What can hang from each mark
R: F N
C: U
U: C
P: J
E: F
A: P Y
W: J N
F: E M R
Y: A M
M: F Y
N: R W
J: P U W

Every row comes from one small tree of marks. The marks that hang from a mark follow it in brackets, in alphabetical order. Every link used is in the known rows. Which tree was each row made from?
Known rows
Y[A]: [ 0  0 -5  1  1  4  7  9 -3 -7 -3  4 -4  0 -3  0 -2 -8 16 -6  1  2 -6  5
  4  2 -6 -9  2  1 -6  3]
Y[A[P[J[U]]] M]: [ -1  -2  -6   7   5  -5  -5 -18  -5   0  -1  13   1  10  -5   0   2 -10
  24  -9  -8  -9  24  12  11  -2  -3  -6  10 -16   1   5]
A[Y[M[F[E]]]]: [  0   4  -1 -32  -4 -13  -1 -18  -9 -12  -4   3  17   0  -7   0   1   2
   4  -2   0   5  -3  14  -2   6 -10 -19   2  -7  -6  -7]
J[P U W[N]]: [ -6  -8   9 -17  13  16 -11   1  -8  -6  -4   2 -10  -2  12   8  12  -4
  -3  14  -5   7  34   2   8  -3   8  29 -10  -8  -6  17]
A[P Y[M[F]]]: [  5  -9  -3 -28  -1 -12  -6 -20  -8  -6  -1   4  10  -7  -9  -2   2  -5
   7  -3  -6  -4   2   4  -3   4  -6 -22   1 -10  -4  -6]
J[U W[N]]: [ -2 -10   8 -12   5  11   0   4  -2  -2  -3   0  -9  -4   1   4  11 -16
 -10  12  -3   9  20   3   5  -1   6  22  -1  -4  -5   6]
Y[A[P[J]] M]: [  0  -1  -8  12   5  -8  -4 -17  -4  -1  -4  10   2   8   0  -2   1  -4
  23 -10  -8  -8  10   8   7   2  -4 -12  13 -13   0   2]
W[J[U[C]] N]: [  5  -3  15  31   4  -5   9   7  10  -6  16  -5  -8   6 -10  -3   8 -10
  -1   0  -1   9  13   8 -11   4  10  25  -6 -13   0   0]
R[N]: [ 2 -4 -4 -7  6  3  9 11  4 -8 -2 -5  1 -9 11 -4 -5 -8  2 -1 -6 -3 -3 -5
  0  3 -2 -1 -2  3 -3 -7]
A[Y]: [  4  -7  -2 -14  -3  -2   9   7  -1 -12  -2  -5   1  -6  -7  -5   0 -16
  -1   2   0   3 -14  -3  -2   4  -5 -12  -3   0  -5  -1]
C[U]: [  0  -2  -1  -6  -1   2  -1  15   5  -5  -5  -5  -5   2 -11  -2   1  -6
  -1  -1   1   9  -7   5   1  13  -2  -2  -1  -2  -2  -1]
U[C]: [  3   1  -1   5   9   2   7   7   3   1  22  -9   1   6   0  -7   4   0
   1   1  -1  -2  -4   7  -1   4   0 -13   2   4  -5  -4]
F[M]: [ -5   0   4 -24  -1   0   1   9   0  -1  -5  -3  18  -5  -2  -2  -2  -5
  -2   0  -1  -2  -7   8  -6  -7  -5  -9  -4   2  -3  -4]
N[W]: [  2  -8 -10   8  -1   8   2  11 -11   6  -1  -2  -4  -4  -2   1  11 -16
 -11  -1   0   5  -5   4  -4   7  -4  -3  -5   3  -3   2]
F[E M]: [-10  13   7 -27   1   0  -7  -7  -3   5  -9   1  22   7   2   0  -1   9
  -3   0   1  -4   3  14  -3 -11  -5  -8  -3   2  -6  -7]
R[F[E M] N[W]]: [ -2   1  -1 -19   4   9   9  -2 -10  14   0   3  22  -4  18  11   3  18
  -4  -1   2 -10   7 -14  -2  -5  -3   9 -15   8  -7 -16]
E[F[R]]: [  1   5   0  -2 -10   5   3   3  -7   6  -5   1 -12  13  -5   3  -4   8
  -2   2   7   4 -29  15   4   0   2  -4  25   4   1   2]
M[F Y]: [  1   6  -3 -18 -16  -5  -7  -3  -5 -11   4  -6  -4  -4 -15 -14   4   3
   1  -6   2   2  -7   3  -1   1 -10 -20   6  -2   3   3]
N[R[F]]: [  8  -3  -4  14  -2  -9  20  15  21   2   1  -4  -4  -6 -10   9 -13  -2
  -7   0   8   3  -8 -19  -3   7   6  -4  -4  14   3  -5]
F[E M R[N]]: [-11  15   7 -19   6   5 -11 -11   2   6  -9   3  16  -2  19  -1 -10  16
   0   0  -4 -13 -12  11   4 -16  -1  -1   2   6   5 -13]
R[N[W]]: [  2  -9  -9   3   5   9   3  12  -8   1   1  -2  -2 -10  13   0   4 -14
  -6  -1  -6  -1   0  -4  -2   7  -4   4  -8   5  -3  -3]
E[F[M R[N[W]]]]: [ -5   0   0 -15  -7   9  -6   3 -17  15  -2   6   5   3  12   5  -3   9
  -4   2   3  -3 -21  13   1  -6  -3   7  11   9   3  -1]
Y[A[P]]: [  2  -4  -4   3   5   5  -3  -3  -3   2  -3   7  -8   2  -2  -1  -1  -5
  19  -7  -5  -7   5   0   5  -2  -3 -12   1  -3  -6   2]
A[P Y[M]]: [  2 -10  -3 -25   2 -11   1 -10  -5  -5  -5   2  11  -4  -6  -4   0 -16
   7  -1  -8  -8   1   4  -4   5  -4 -15  -1  -9  -7  -6]
Y[A[P] M[F[E]]]: [ -2   9  -3 -17   4  -8 -14 -32 -12   3  -5  17   9   7  -2   5   0  15
  24 -12  -5  -5  18  19   5   0  -8 -20   7 -10  -8  -5]
F[M R]: [ -7   5   5 -12  -1   4  -6   3   3   2  -9  -1  10  -8   2  -3  -7   1
  -5   0   1  -5 -27  11   0 -13  -1  -9   4   5   8  -5]
R[F N[W]]: [  8 -12 -10   1   3  11  21  14  -6   5   4  -2   1 -12  12   9   4   2
  -4  -1   1  -3  -3 -25  -1   8   1   8 -10   7  -6 -10]
Y[A M[F]]: [  0   2  -6 -15  -2  -7   2  -6 -10 -11  -2  11  10  -4  -6   4  -1   1
  21 -11   0   7   0  19   2   7 -11 -17   7  -5  -5  -2]
J[P U[C] W[N]]: [ -4  -7  11  -9  22  17 -11  -2  -6  -1  19  -1  -8   5  17   4  15   4
   1  15  -6   3  37   5   9  -2  10  25  -9  -5  -7  14]
Y[M]: [ -2  -1  -5 -17   1  -9  10   6  -2  -7  -6  -1  15  -1  -5  -1  -1 -13
   2  -3  -2   2  -3  16  -6   8  -5 -10   5  -5  -5  -6]
N[W[J[P U]]]: [ -1  -9  -3  26   4  12 -10  10 -13   3  -1   5  -9   1  -1   5   6 -12
  -5   3   1  11  14   7  -4   2   4  16 -17 -11   0  17]
R[F[E] N]: [  4   5  -1 -11   5   4  20  -2   3   0  -2  -2   7   1  12   7  -4  19
   3  -1   1  -7   3 -19   3   0   2   3  -4   4  -9 -17]
R[F N]: [  8  -6  -3  -8   4   5  27  13   5  -5   1  -4   3 -10   9   5  -5   7
   3  -1   0  -5  -6 -25   1   4   2   3  -5   5  -6 -14]
W[J[P] N[R]]: [  3   0  11  44   3 -15  -3  10  20 -12  -8  -2 -14  -3   0   4  -9  -4
  -4   0  -2  14   7  -4 -15   9  12  27 -15  -5   7  11]
P[J[U W]]: [ -1  -5  -6  14   5  13  -7  -5  -2   2   2  -1 -11   5   4  -1   6  -9
  -7  12  -2   6  11  -1  14  -5   6   2  12  -7   4  14]
R[F[M[Y]]]: [ -1   3   3 -30 -12  -3  14   9   0  -1   1  -6  17  -4  -9  -4   0   9
   1  -3   8 -10  -9 -14  -4  -7  -6  -7  -4   4  -3  -9]

Which tree is each row?
[ -8   5   2 -28  -7  -3 -13  -3  -7   1  -1   4  11   1  -5 -13  -1  -1
  18  -8  -3 -16   5   5   1 -12 -12 -14  -2  -2  -2   2] => F[M[Y[A[P]]]]
[  3  -2   1  -2  -3 -10  14  14  19   5   0  -2  12  -8  -7   9 -15   1
  -7   0   8  -1  -7 -15  -6   0   3  -4  -9  15   4  -7] => N[R[F[M]]]
[ -1   2  -4   6  -2  -3   2   1   4  21   1   4  12  -1  -2  14  -4   7
 -15   0   9   0   4  -9  -5   1   1   3 -14  17   2  -6] => N[R[F[E M]] W]
[  4  -4  12  42  -3 -15   5  13  24  -8  -3  -1 -14  -2 -17   3  -8 -23
  -8   0   0  15  11   2 -13   5  12  29  -9  -6   9   5] => W[J[U] N[R]]
[ -3  -4   4   5  13   3 -11   5   7  -4  -6  -1 -12  -6  17   8   0  -1
  -8  13  -5  10  16  -6   1   6   9  21  -8   5   0  16] => J[P W[N[R]]]
[ -6   8   3 -40 -20  -5  -2   4 -13   3   0  -2  11  14 -11  -8   0   7
   3  -1   7  -2  -9  15  -4  -5 -10  -7  13   3  -4   4] => E[F[M[Y]]]
[-15  24   8 -24  -9  -2 -18 -14  -2   4  -8   0  14   8  -1 -12  -4  14
  -2  -2   3 -14 -15  17   2 -18  -7 -10   7   3   8  -6] => F[E M[Y] R]
[  1  -7  -7  31   4   9  -8  10 -12   1  -4   2  -8  -1   6   3   5  -5
  -6   1   0  12  -2   3  -8   6   3   9 -14  -7  -1  14] => N[W[J[P]]]
[ -3   4   2 -27 -11  -2  14   9  -3  -3   1   1  15  -3  -8  -3  -1  11
  15  -7   8 -10  -7 -12   1  -7  -9  -7  -4   4  -4  -6] => R[F[M[Y[A]]]]
[-13  19   6 -36 -10  -6 -12 -10  -5   1  -6  -2  21  10  -4 -12   1   8
   0  -2   1 -10   4  14  -3 -12 -11 -10  -1   1  -3  -4] => F[E M[Y]]
[  5  -2  -5  32  -2   7 -10  -3  -5  -1   0   3 -13 -15   8   1  -3   7
  -6  -3   0   9 -26   0  -2   1   2  -1   3  -1  11  -1] => M[F[R[N[W[J]]]]]
[  6  -3  13  49   4 -15   5  10  26  -3  18  -4 -12   4 -13   0  -5 -15
  -5   0   0  11  15   5 -13   7  13  26  -9  -3   8   3] => W[J[U[C]] N[R]]
[  0  -5   2  11   5  -2   0   8  11  -1  -4  -3 -10  -8   6   4   0 -12
 -14  11  -2  11   3  -5  -3   8   7  14   1   9   0   5] => J[W[N[R]]]
[  1  -5   4  17   3   9  -3  -7   1  -4  -1  -3 -14   3   3   0  14 -10
  -9  10  -4   8  18  -4   9  -2   8  19  10  -9   4  12] => P[J[U W[N]]]
[ -8  12   5 -28 -20  -2  -8   0 -11   7  -3   1   4  12  -7  -7  -4  12
   1  -1   8  -6 -27  18   1 -10  -6  -6  21   5   5   2] => E[F[M[Y] R]]
[  4  -7 -10  55  -2  -7  -2  16   9   8   0   1 -11  -4  -6   4  -8 -20
 -16   0   3  15 -10   0 -14  12   5   5  -9   6   8   9] => N[R W[J]]
[  4  -1  -7  -2   5  10  14  -1  -8  10   1   1   4  -1  14  10   5  13
  -5  -1   2  -4   6 -18   1   4   0   9  -9   7  -8 -14] => R[F[E] N[W]]
[  8  -4   0  37   2  -3  10  -3  14   0   0  -5 -14  -2   6   6   3   4
 -13   8   2   9   1 -26   4   7  12  15   9   4   7   6] => P[J[W[N[R[F]]]]]
[ -2  -2   4  -9  16  11  -7   3  -2  -1  21  -2  -2   9   3   0   5   2
   8   5  -2  -3  28  11   8  -3   4   3 -11  -5  -3  11] => J[P U[C]]
[ -3  13  -3  -1 -15   0 -13 -10  -6 -10   2   5 -14  -4 -10 -11  -2  10
  16 -11   4  -3 -22   7  10  -5 -10 -20  14   1  10   5] => M[F[R] Y[A]]
[  8 -10 -11  25  -2  -1  13  16   8  12   4  -1  -6  -7  -7  12  -2  -8
 -16  -1   8   6  -5 -18  -5  11   3   2 -11  15   4  -1] => N[R[F] W]
[  4   7  -2  11   0  -8  14   1  18   7  -2  -1  -1   5  -7  10 -13   9
  -7   0   8   2   0 -13  -1   4   6  -4  -3  13   1  -8] => N[R[F[E]]]
[ -8  10   5 -32 -16  -1  -7   2  -9   4  -1   1   6   7   6  -8  -8  13
   5  -1   3 -11 -23  12   3 -10  -6   0  19   6   5  -1] => E[F[M[Y] R[N]]]
[ -1   3   1 -10 -11 -14  10  13  17   2   3  -4  12  -6 -12  -1 -13   2
  -4  -2   8  -6  -6 -15  -6  -2  -2  -6  -7  14   6  -5] => N[R[F[M[Y]]]]
[ 4  1 -1 24  6  4  0 -5  6  1 22 -6 -7 13 -5 -8  9 -5  0  1 -2 -2 13  5
  9 -3  4 -4  8 -6  6  7] => P[J[U[C]]]
[  5 -12  -7   9   6   5 -11 -19  -5   2  -1  -1 -11   0   8  -7   6  -5
  -2  10  -7  -4  -1 -17  10  -2   4 -12   9  -7   0   9] => A[P[J[W]] Y]
[  0  -4  -7  15   4  12  -2   7  -4   4  -2   0  -9 -11  15  -1   0  -7
  -7  -1  -3  -4 -21   1   4   1   1   4   2   7   7  -4] => F[R[N[W]]]
[  4  -6  -8  20   9   9 -13 -17  -3   9  -3  -1 -13   5  10  -5   6   1
  -5   8  -8  -4   5 -11   9  -4   7 -10  14  -6   1   9] => A[P[J[W]]]
[  2  -2  17  27  12   0  -2   5   5 -10  14  -2 -10   8   0   0   7   1
   5   2  -3   8  25   8  -7   1  12  31 -15 -16  -1   9] => W[J[P U[C]] N]
[  8  -8  -4  13   0  -4  -5 -16   1  -3  -1  -3  -9   3  -3  -9   5  -8
   1   0  -7  -8  -2 -14   5  -2   1 -14   5  -9   3   4] => A[P[J] Y]
[ -5  12   5 -38  -5  -2   9  -4  -1   1   0  -2  23   0  10  -3  -5  23
   6  -3   2 -17   5 -15   0  -9  -7   1  -7   5  -5 -17] => R[F[E M[Y]] N]
[ 11  -3  10  48  -5 -18  22  14  26  -6  -4  -5 -11  -5 -12   8  -9  -3
  -8  -2   5  14  -8 -20 -17  11  13  24  -8   0   5  -5] => W[J N[R[F]]]
[ -1  15   2   1  -2   4 -13 -22  -3   1  -6   3  -7   1  -3   2  -2  21
  -5  -3   3   4 -16  12   6  -7   0 -16  12   2   6  -5] => M[F[E R]]
[  3  -2   1  25   3   5  -1  -6   1  -5  -4  -7 -13   1  10  -3  13  -3
 -11   9  -4   9   2  -9   5   3   6  12  13  -5   2   9] => P[J[W[N]]]
[ -3  16  -2 -14 -10  -4 -23 -30 -12   0   2   9  -7  10  -9 -10   5  20
  21 -12  -2  -9  14   6   8  -6 -11 -22   7  -6  -2   2] => M[F[E] Y[A[P]]]
